What can hang from each mark:
L: K W
K: A L V
V: K
W: A
D: Z
Z: D K W
A: K W

Every row comes from one small tree of marks. The marks that hang from a mark follow it in brackets, in alphabetical order. Every link used is in the known rows. Which tree was each row made from?
Known rows:
W{A{K}}: 0.97 0.79 1.60 -0.56 0.87 -0.54 -1.25 0.29 1.22 -1.86 -1.18 -0.57 -0.28 0.91 -0.12 -0.25 -0.46
Z{D W{A{K}}}: -1.44 2.84 2.53 1.40 3.05 -0.36 -2.18 1.93 2.24 -2.88 0.30 -0.26 0.98 1.19 0.11 -1.39 1.66
D{Z{K{A}}}: -0.68 0.52 -0.76 0.78 2.45 -0.19 -0.75 -0.15 1.89 1.33 0.38 -1.89 0.25 1.29 2.44 -0.03 -0.43
L{K W}: -0.65 0.29 -1.41 -0.34 1.78 -0.17 0.78 0.49 0.24 -3.22 -0.13 -1.73 -0.01 -1.01 -0.92 1.65 -2.21
W{A{K{L}}}: 0.93 0.23 3.47 -0.48 0.42 -0.38 -1.43 0.48 2.45 -2.25 0.44 -0.34 0.10 0.78 1.26 -0.14 0.38
D{Z{K W{A}}}: -0.22 3.74 0.24 -0.81 3.51 -1.40 -2.40 1.65 2.77 -0.80 1.17 -0.75 -0.21 1.21 1.45 -1.01 0.91
D{Z{K{L} W}}: -0.83 2.78 1.75 0.21 1.79 -1.47 -1.66 1.36 3.15 0.15 3.34 -0.12 0.90 0.98 1.60 -0.65 1.90
K{A{W} V}: -2.94 -2.93 1.67 0.71 2.35 2.06 2.08 0.08 0.61 -1.63 0.75 -0.55 0.48 0.43 1.41 -0.77 1.66
L{W}: -1.13 0.19 -0.46 -1.07 0.90 -0.12 1.51 0.27 0.57 -1.26 -0.70 0.39 -0.86 -1.22 -0.26 0.94 -0.28
D{Z{W{A{K{V}}}}}: -1.61 -0.06 2.35 -1.34 2.37 -0.40 -0.54 1.60 2.29 -0.88 1.36 0.15 0.04 1.28 0.28 -1.48 1.69
Z{D K W}: -1.79 4.45 0.74 2.56 3.77 -0.88 -2.97 1.61 1.44 -0.50 1.25 -0.34 1.74 1.22 0.44 -1.32 1.50
Z{D K}: -0.64 2.25 0.76 2.46 2.71 -0.42 -2.86 0.28 1.03 0.55 -0.26 -0.64 1.04 1.14 1.40 -0.73 -0.32
K{A L V}: -2.84 -4.52 2.88 0.77 1.37 2.46 0.58 0.36 1.47 0.39 2.24 -1.19 1.24 0.35 3.90 -0.25 1.83
V{K}: 0.10 1.79 -0.02 -0.44 -1.04 -0.11 0.10 -0.16 0.43 -1.51 0.45 1.44 -0.38 0.83 0.07 -0.62 -0.87
D{Z}: -0.17 -0.61 0.14 -0.62 0.13 -0.40 0.35 0.03 1.14 0.82 0.51 0.06 -0.57 0.33 0.77 -0.12 0.01
W{A{K{L V}}}: -0.40 -2.04 4.50 -0.83 1.04 0.45 -1.14 0.61 2.12 -1.34 0.81 -0.14 0.31 0.98 1.67 -0.78 0.83
D{Z{W}}: -1.23 1.25 0.17 -0.60 1.04 -0.67 0.24 1.22 1.53 -0.10 1.90 0.32 0.03 0.38 -0.02 -0.67 1.62
V{K{A}}: -1.00 0.74 -0.75 0.48 -0.01 1.08 0.71 -0.28 0.81 -1.57 0.27 -0.09 -0.01 1.08 1.61 -0.27 -0.71

Write each row's tree:
-1.82 2.14 1.11 3.41 4.15 0.65 -1.28 0.26 1.98 -2.01 -0.06 -1.23 1.23 1.35 2.10 -0.72 0.69 -> Z{D K{A{W}}}
-2.21 -2.59 0.69 1.28 2.93 1.89 1.07 0.36 0.24 -3.45 1.24 -2.58 1.30 0.56 0.54 0.04 -0.48 -> L{K{A{W} V}}
0.12 0.74 4.73 0.57 -0.77 -0.98 1.02 -0.04 2.35 -3.60 1.67 1.28 0.81 0.67 -1.24 -0.27 1.53 -> A{K{L} W}
-1.61 1.06 3.17 -0.89 3.74 -0.41 -2.40 2.00 3.55 -0.31 3.05 -0.37 0.47 1.23 3.28 -1.49 2.30 -> D{Z{K{L V} W{A}}}
-1.08 0.17 1.29 0.62 -0.53 1.09 0.54 0.06 2.11 -2.03 2.01 0.14 0.48 0.97 3.16 -0.06 0.28 -> V{K{A L}}
-0.83 3.34 -0.09 0.05 2.30 -1.66 -1.54 1.17 1.93 0.57 1.89 -0.31 0.48 1.16 0.25 -0.82 0.99 -> D{Z{K W}}
-2.13 -2.80 3.50 -1.98 2.25 1.27 0.37 1.19 2.28 -1.95 1.05 0.26 -0.67 -0.84 3.24 0.03 1.39 -> K{L{W{A}} V}
-1.25 -1.75 5.89 0.17 -0.14 -0.01 1.17 0.08 1.93 -2.69 2.18 1.40 1.07 0.89 -0.75 -1.00 2.06 -> A{K{L V} W}
-1.84 2.73 1.16 1.84 2.99 -0.01 -1.55 1.38 2.60 -0.92 3.00 -1.72 2.01 1.07 2.46 -0.28 2.19 -> Z{K{A L} W}
-4.44 0.26 3.35 3.36 4.87 1.44 -2.39 1.95 2.79 -0.19 3.36 -1.40 2.88 1.55 4.02 -1.51 3.10 -> Z{D K{A L V} W}
-1.95 1.54 3.22 3.56 3.69 0.65 -1.65 0.50 3.29 -2.34 1.73 -1.10 1.60 1.23 3.72 -0.56 1.66 -> Z{D K{A{W} L}}
-1.12 -2.76 4.59 0.17 -0.58 0.11 0.01 0.01 1.29 0.16 1.80 0.44 1.39 0.96 0.17 -0.58 0.97 -> A{K{L V}}
-0.39 1.75 1.96 -1.81 0.29 0.11 0.11 0.75 2.89 -4.12 1.05 1.45 -1.31 -0.21 2.51 0.17 -0.11 -> V{K{L{W{A}}}}
-3.37 -1.01 4.37 3.15 4.33 1.58 -1.42 0.63 2.94 -1.46 2.13 -0.87 1.87 1.38 4.22 -1.25 2.08 -> Z{D K{A{W} L V}}
-1.48 -1.77 0.10 -1.57 3.95 1.02 -0.11 1.23 0.75 -3.71 -0.27 -2.06 -0.48 -0.63 0.79 0.86 -1.72 -> L{K{V} W{A}}
-0.80 1.32 0.27 0.80 2.59 -0.32 0.12 -0.12 2.44 -0.72 0.69 -1.10 -0.03 1.27 1.76 -0.26 0.25 -> D{Z{K{A{W}}}}
-3.07 -3.27 -0.89 0.20 3.66 1.91 1.65 0.55 0.30 -2.41 0.26 -3.05 0.69 -0.53 1.09 1.28 -1.53 -> L{K{A V} W}
-1.38 0.72 2.41 -0.71 2.30 -0.16 -1.02 1.66 1.27 -1.94 0.85 -0.11 0.72 1.07 -0.67 -1.42 1.76 -> Z{W{A{K{V}}}}
-3.22 -0.36 2.32 3.12 4.80 1.47 -1.07 0.36 1.59 -1.07 0.41 -1.10 1.46 1.61 2.63 -1.44 1.18 -> Z{D K{A{W} V}}
-2.62 0.26 5.03 1.17 3.08 0.51 -2.24 2.33 2.92 -2.49 2.06 0.19 1.53 1.33 1.74 -1.81 2.91 -> Z{D W{A{K{L V}}}}
-3.08 -0.39 2.21 0.64 3.39 0.45 -0.85 1.40 3.13 0.91 3.73 -1.29 1.47 1.45 3.45 -0.94 2.48 -> D{Z{K{A L V} W}}
-0.83 -0.06 -0.54 1.60 2.32 1.00 0.86 0.20 0.72 -4.31 0.85 -2.85 1.03 0.37 0.03 0.75 -0.97 -> L{K{A{W}}}
-1.78 2.55 1.43 1.06 3.66 0.44 -2.28 2.30 1.89 -2.60 0.64 -0.28 0.48 0.47 1.59 -1.41 2.16 -> Z{D W{A}}
-2.00 -2.61 4.18 -0.67 0.22 -0.04 1.36 0.20 1.70 -0.90 1.25 0.79 0.74 0.00 0.04 0.13 0.75 -> A{K{L{W} V}}
